Known rows, with every way that one mark hangs from another
(mevan guva nuki): [  8  17   6  -5  -3 -10  -3  13   1   4  -3 -11  -1   5  19 -12  17   7
  -3  16   0 -15  -9  14   9   2  17  16  -2   2  -4 -21  -3  -9 -18   6
  14 -13 -12  -2  -9   3  -4  10   7]
(puvo (nupo gino (mevan nuki) vipal)): [  0  -7   7  -1  -2   4  -7  -5   4   0  -7 -30  15  13   0   7  12 -15
  -1  -1 -12   9  21  15  21  -7  12 -14  15 -10   0  -8  -7   8  -3  14
  10   9  -5   7   0 -10 -13   5  -7]
(guva (mevan (nuki (suge (nupo gino puvo vipal))))): [-13 -32  -9  -5 -12   0   4  10  -3  -2 -13 -28  10  24  -3 -10  23  -8
   2  10   8  34  11  12  11  -3   7 -21  -9  -6   0  22   5  -1 -13  18
   7   6   5  11   6  15  -4  -2 -21]
(guva (mevan (nuki (suge (nupo gino puvo))))): [-11 -22 -10  -6  -5  -4   3  13  -4  -1 -14 -16   3  20   3 -15  28  -6
   0  16  12  18   0  17   7  -4   8 -13  -4  -2   2  27   9   4 -17  12
  10   1   1   8   2  15  -4  -3 -16]
(vipal (nupo gino suge)): [  4 -12   7  -2  -1   1   5   4   0   5   3 -18   3   4  19  -3  -6 -10
   7   1   0  -9   0  18   9  -2   0  16  -1  -3  -2  -3 -14   8  -6  24
  12   7 -19  14 -10  -3 -13   2 -15]
(nuki mevan (suge (nupo puvo vipal))): [-30 -25  10   4 -12  -2   4   6   4  -4   0 -14  -7  13   0 -18  16   0
   2   1   9  -5   6   6   4  -2   8 -24 -22  -3 -15  15  18 -17 -13  23
   1   8 -10  12  -1   3   4 -29  -6]
(vipal (nupo gino)): [  4 -26   6  -3   4   0   5  10  -3   6   2 -19  -4  14  19  -7  -5  -4
   1  -9  -2 -12   1  17   6   2   0   5   4   0   1  -4  -8   2 -11  24
  11   2 -20  15 -11  -1  -7   2 -12]
(suge (nuki (mevan guva))): [ -4   4   8  10 -11 -11  11   9   4   0   6 -11  -8  10  20 -19  22  14
   3  11   2 -22  -7   7   7  -1  15  10 -10   3 -11 -13   3 -22 -24   7
  19 -13 -19  -1 -11  11   0  -6  18]
(suge nuki nupo): [  4  -9   2  10  -4  -4  18   8   2  -4  -2 -13 -14  11  13 -19  16  10
  -5   4  -3 -36   2  17   4  -5   6  10   3   3   0  15  17 -20 -23  10
  20  -3 -15  -3   2   1 -28  -6   5]
(mevan guva): [ 10   0   6   5  -3  -7  -1   9   2   5  -4 -15  -9   5  20 -11  10   9
   1   2  -1 -26  -8  13   5   2   9  14  -7   7  -6 -23  -1 -18 -15  10
  17 -13 -26   0  -7  -1  -6   4   5]
(nupo (mevan nuki) suge): [ -2  27   6   4   0  -3   0   3   5   1  -7  -4   1  -7   6   1   7  -8
   5  18  -5 -26   5  16   7  -5  12  26   6  -7   6   7 -10   7 -10  10
  12  -1  -6   2  -7  -7 -23   4   5]
(guva (mevan (nuki (suge (nupo puvo vipal))))): [-14 -15 -11  -4  -6  -4   3  15  -2  -3 -12 -18   3  17  -1 -13  26  -2
   0  11   7  15  11  12   4  -1   8 -15 -16  -5   5  16   9 -11 -14  16
   7  -1   1   6   0  14   0  -5 -14]
(nupo gino (mevan nuki) puvo vipal): [ -5 -19   5   5 -10   3   3   0   6  -1 -11 -23   9  11   0  10  -2 -19
   5  -4   1  17  17  11   7  -8   8 -12   5 -12  -4  10 -10  12   1  19
  10   6   1   7   4 -10 -16  13 -11]
(nuki (mevan guva) (suge (nupo gino puvo vipal))): [-24 -29  11  -1 -22  -3   5   1   1  -2  -5 -24   6  17   3 -16  25  -5
  11   6  11  28  -1   5  13  -7  10 -26 -24   4 -28   6  17 -13 -11  22
   4   9  -8  14   5   7   4 -22 -10]
(nupo gino (mevan nuki) suge vipal): [ -2   3   5   2  -9   3   2  -4   7   1  -8 -24  18   1   0  11   1 -18
   9  12  -6  10  20  13  18 -10  10  10   8 -10  -2   6 -17  13  -1  19
   9   8  -1   7   1  -7 -28   8  -9]
(gino (nupo (mevan guva nuki) puvo suge vipal)): [  1  28   3  17  -9   3   6  -9  -1   2 -11   0   5  -1   0  11 -10 -14
   7  16  -8   6  14  12   6  -9  11   9 -13  -8 -12 -16 -10   5  -1  11
  11   5  -6  -2   8 -12  -9   3  -9]
(vipal (nupo suge)): [  4   3   6  -1   3   0   5  10  -1   6   4  -7  -5   1  20  -6  -4  -2
   4   0   0 -27   0  16   2   3   1  23  -9  -3   6  -8 -11  -3  -8  21
  11   2 -21  10 -14  -3  -9  -2  -8]
(vipal (nupo mevan puvo suge)): [ -4   2   6   3   0   2   6   1   1   5  -1   6  -8  -6   9   4 -10 -13
  13  -7   1 -15   3  17 -10  -2  -2  17  -9  -8   9   6 -11   9   3  23
  11   7 -15  11  -9 -12 -11  -2  -8]
(guva mevan): [  4 -16 -12  14   6  -5   1  15  -2   3  -8 -21  -6  12  16  -7   8   8
  -1  -3   0 -29  -1  18   2   8   0  12  -9  -2  13  -4  -8 -15 -20   9
  21 -13 -23   7 -11  14  -4   7  -1]
(puvo (nupo gino (mevan guva))): [  7  -5   8   5  -2   1  -4 -10   2   5  -8 -20   6   5   9   1  18  -8
   7  -1 -10  -6   2  18  12  -5   7  -1   4   2  -6 -19   0  -2  -6   9
  18   1 -22   5  -1 -12 -11   4   0]
(vipal (nupo gino puvo suge)): [  2 -22   8   1   0   4   8   2   0   5  -2 -11   3   4  17   0  -9 -15
  10  -7   8   4   1  18  -1  -6  -4   7 -10  -9  -7   0 -12  14   1  27
  11   8 -15  16  -6  -6  -6   4 -24]
(nupo gino mevan puvo vipal): [ -4 -36   5  15  -8   6   5  -5   7  -1 -11 -26   3  10   1  11  -9 -16
  10 -16   1   8  15  11   3  -6  -1 -13  -3 -11  -5   8  -9   3   3  24
  12   8 -12  11   4 -14 -17   6 -14]
(vipal (nupo gino (mevan guva nuki) suge)): [  5  24   5 -17 -10  -4   5   2  -5  10   0  -5  13  -2  13   2   8 -14
  12  13  -3  16   0  13  13  -6  11  28   3   0   1  -9 -16  16  -5  15
  11   3  -5   7  -8  -3 -17  11  -1]

Rows
[ -4   3   2   1  -3  -5   3   5   1  -1 -11   4  -8  -2   4  -4  10  -7
   1   0   2 -12   5  16  -3  -7  10   6  -2  -1   2  25  15   2  -9  10
  12   2  -3   0   6  -8 -23  -2   5] : (suge (nupo (mevan nuki) puvo))
[-10 -16  13  13 -12   1   9  -9   7  -3   2 -35  20  16   7  -1  19  -8
   5   9  -6   4  19  10  23 -12   8 -10  -4 -13 -19  -9  -5  -2 -10  19
  11  13 -12   9  -1   3  -7 -11 -11] : (puvo (nupo gino (suge (nuki mevan)) vipal))
[ -6  34   7  11   2  -3   1   4  -4   4  -5   9 -13   7   2 -14   9   1
  -2  36  -9 -25  -2  15  11   1  18   0  10   6   1 -11  -6  -5 -22   2
  10  -9 -14  -3  -4  -7   0 -11   9] : (gino (nupo (mevan guva (nuki suge))))
[ -5   9   7 -10  -9  -9   2  10  -1   1  -6   0  -7   6   8 -22  33   1
  -2  23  10   2 -10  15   3  -6  15  -5 -11   4 -10   5  18 -10 -16   9
   8  -4  -3   1   2  -1   0  -9  -2] : (mevan guva (nuki (suge (nupo puvo))))
[  4  13   2  33 -13   7  24 -11   1   0  -9  -1  -4   3   0   5 -10  -9
  11  12  -7  -6  14  10   2 -13   5   3 -13  -7 -12 -10  -7  -7  -3  13
  18   6 -14  -6  11 -14 -15   1  -8] : (gino (nupo (mevan guva) puvo (suge nuki) vipal))
[ -8   2  -7  -1   5  -5  -3  21  -1   3  -6 -15  -4  16   8 -17  26   7
  -2  26   4 -17  -2  15   9   9  13   2   4  -1  15   1 -11 -10 -25   6
  11 -12  -9   6 -17  17   6   1  -1] : (guva (mevan (nuki suge)))
[  3 -10   6  15 -23   5  20  -9   6  -2 -10 -22  13   4   1  10   7 -17
  21   4   3  24  13   9   8 -18   4   2  -9  -8 -14   0 -12   2   4  21
  19   9  -5  -2   8 -11 -25  13  -9] : (nupo gino (mevan guva) puvo (suge nuki) vipal)
[-13 -16   7   5  -6   2   5   2   2   0  -8 -13  -9   6  -4 -13  18  -7
   7  11  -3 -16   3  16  10  -5   6  -6  14   6   2  32  11  -3 -15  15
   9   6 -16   9   3  -8 -27 -18  -1] : (nuki (suge (nupo gino mevan)))
[  3  -8   0  11 -21  -1  24   0   0  -3  -8  -9  -5   5   0  -5  16  -3
  10  -7  -1   8  10  10   0 -14   8   0 -14   1  -6   9  14 -19  -4  16
  19   3  -6  -7  13 -10 -26   1   4] : (suge nuki (nupo (mevan guva) puvo vipal))
[-15 -24   7   5 -11   6   7   1   3  -2  -7 -24  -1  12  -8  -9  15 -10
   8   6  -6   1  15  11  16  -7   5 -16   8   3   0  27   7 -10 -10  22
   6  11 -12  11   6  -9 -26 -16  -6] : (nuki (suge (nupo gino mevan vipal)))
[ -8   5   7  30 -16  -2  21  -7   2  -2  -1  -5   1  11   9  -4  -6  -1
   8  14   0  -3   9   6   6  -9   9  -1 -26  -8 -29 -20  -2 -11 -12  14
  14   4 -14   0   5   2   3 -11  -8] : (gino (nupo puvo (suge (nuki (mevan guva))) vipal))
[ -4  20  10  -7  -4  -9  -6  16   0   4   0  -8  -5   9  12 -22  29   7
   0  31   4 -15 -10  14  11   3  19   1   3   4  -2 -14  -4 -11 -20   8
   8 -13 -11   1 -13   4   6  -2   5] : (mevan guva (nuki suge))
[  4 -19   9   8  -4   6  -3  -9   6   0  -6 -40  19   9   6   5   8 -14
   3   0  -8   2  18  18  19  -7   1  -7  -2 -11 -14 -16  -9   2   0  23
   9  13 -17   9   2  -9 -13   1 -24] : (puvo (nupo gino suge vipal))
[  3 -22   8  18  -7   3  18  -2   9  -4  -8 -19   3   7  12  -3   4 -11
  10   8   8  -6   4  18   3 -13   1   4  -2 -12 -13  11  -7   8  -7  17
  20   7 -11   4   1  -5 -18   7 -19] : (nupo gino puvo (suge nuki))
[  5 -12   8   9   3   3  -4 -10   5   1  -8 -27  10   5  12  -1  11 -11
   3   6  -6 -16   5  23  16  -6   3   3   3  -8 -10 -10  -5   6  -7  15
  13   9 -22   9   0  -8 -12  -1 -20] : (puvo (nupo gino suge))
[ -2 -16   6  15  -7   2   3   0   9  -1  -8 -22   3   1   9   3  -4 -10
   8  -5   5  -9  10  14   0  -3   0   3 -20 -14 -12  -5  -9  -4   1  22
  11   5 -15   7   0  -8  -9   4 -20] : (nupo puvo suge vipal)
[ -2  13   6   3  -3   0   0  -2   5   2  -9 -15  11  -3   5   4   5 -16
  10  18  -4  -7   7  15  13  -7  11  20  12  -7   0  13 -12  18  -7  12
  12   3  -5   7  -2  -7 -27   8  -2] : (nupo gino (mevan nuki) suge)
[  3 -21   7  15 -13   6  16  -1   8  -2  -4 -36  12  12   7   0   3  -7
   8   9  -3   0  16  13  18 -12   3   2   3 -10 -10   1 -14  -4  -6  22
  17   7 -10   3   1  -1 -25   7 -17] : (nupo gino (suge nuki) vipal)
[  0  -2   6  17  -8   3  17  -4   7  -1  -6 -17   3   2   4   0   5 -10
  13  12  -3 -18   8  16  11 -11   4  15  13  -6   1  18 -11   6  -9  15
  21   6 -13   1   0  -7 -34   6  -1] : (nupo gino mevan (suge nuki))
[-13 -26   6   6 -10   2   5   6   4  -3  -6 -17  -8  13   1 -16  14  -3
   1   1   7  -7   7  13   2  -3   5 -20 -14  -3  -7  15  14 -18  -9  23
   3   5 -12   7   5  -6  -6 -18 -15] : (nuki (suge (nupo puvo vipal)))
[  6 -18  10  13 -10   8  11  -8   6  -2  -4 -37  17  15   5   0  15 -10
   3   8  -9   1  19  17  21 -12   5  -9   5 -14  -9 -11  -7  -1  -4  20
  15  13 -13   3   3  -6 -17   3 -20] : (puvo (nupo gino (suge nuki) vipal))
[-16   6   6  20   0   7   2   1   2  -1  -7   3  -9  15  -7  -2  -9  -9
  -3  17  -6 -10  16  11   4  -3  12 -22   6 -10   0   4  -8   0 -10  13
   2   4  -6   4   1 -14   2 -12 -10] : (gino (nupo (mevan (nuki suge)) puvo vipal))
[  4  16   7  -5 -13   1  -3 -13   2   4  -9 -28  27   2   1  10  21 -18
   9  13 -11  24  17  13  23 -12  14   2   1  -6  -9 -21 -10  10   3  14
  11   8  -3   3   4  -9 -15   8  -8] : (puvo (nupo gino (mevan guva nuki) suge vipal))
[  0 -16   3  13  -9   2  20   0   2  -3  -7 -14  -5  10   1 -10  13  -4
   6   2  -5 -16   9  16  10 -11   5   5  16   1   1  31  13  -5 -16  11
  20   4 -11   1   9  -5 -41  -3   4] : (suge nuki (nupo gino mevan))
[  6  16   7   7  -9   2   0 -11   3   4  -7 -20  11  -4   3   7  15 -10
  10   2 -13  -6  14  13  14  -6   7   8 -12  -4  -5 -28  -7  -9   1  15
  11   5 -18   0   0 -14 -13   0  -2] : (puvo (nupo (mevan guva) suge vipal))
[  2   0   4  10 -10  -2   3   2   2   4  -5 -20  -1   4   8   1   5   0
   9  -5  -7 -11   6  10   8  -1   7   7  -8   2  -1 -17  -7 -17  -6  15
  14  -5 -20   1  -4  -9 -15   5   7] : (nupo (mevan guva) vipal)
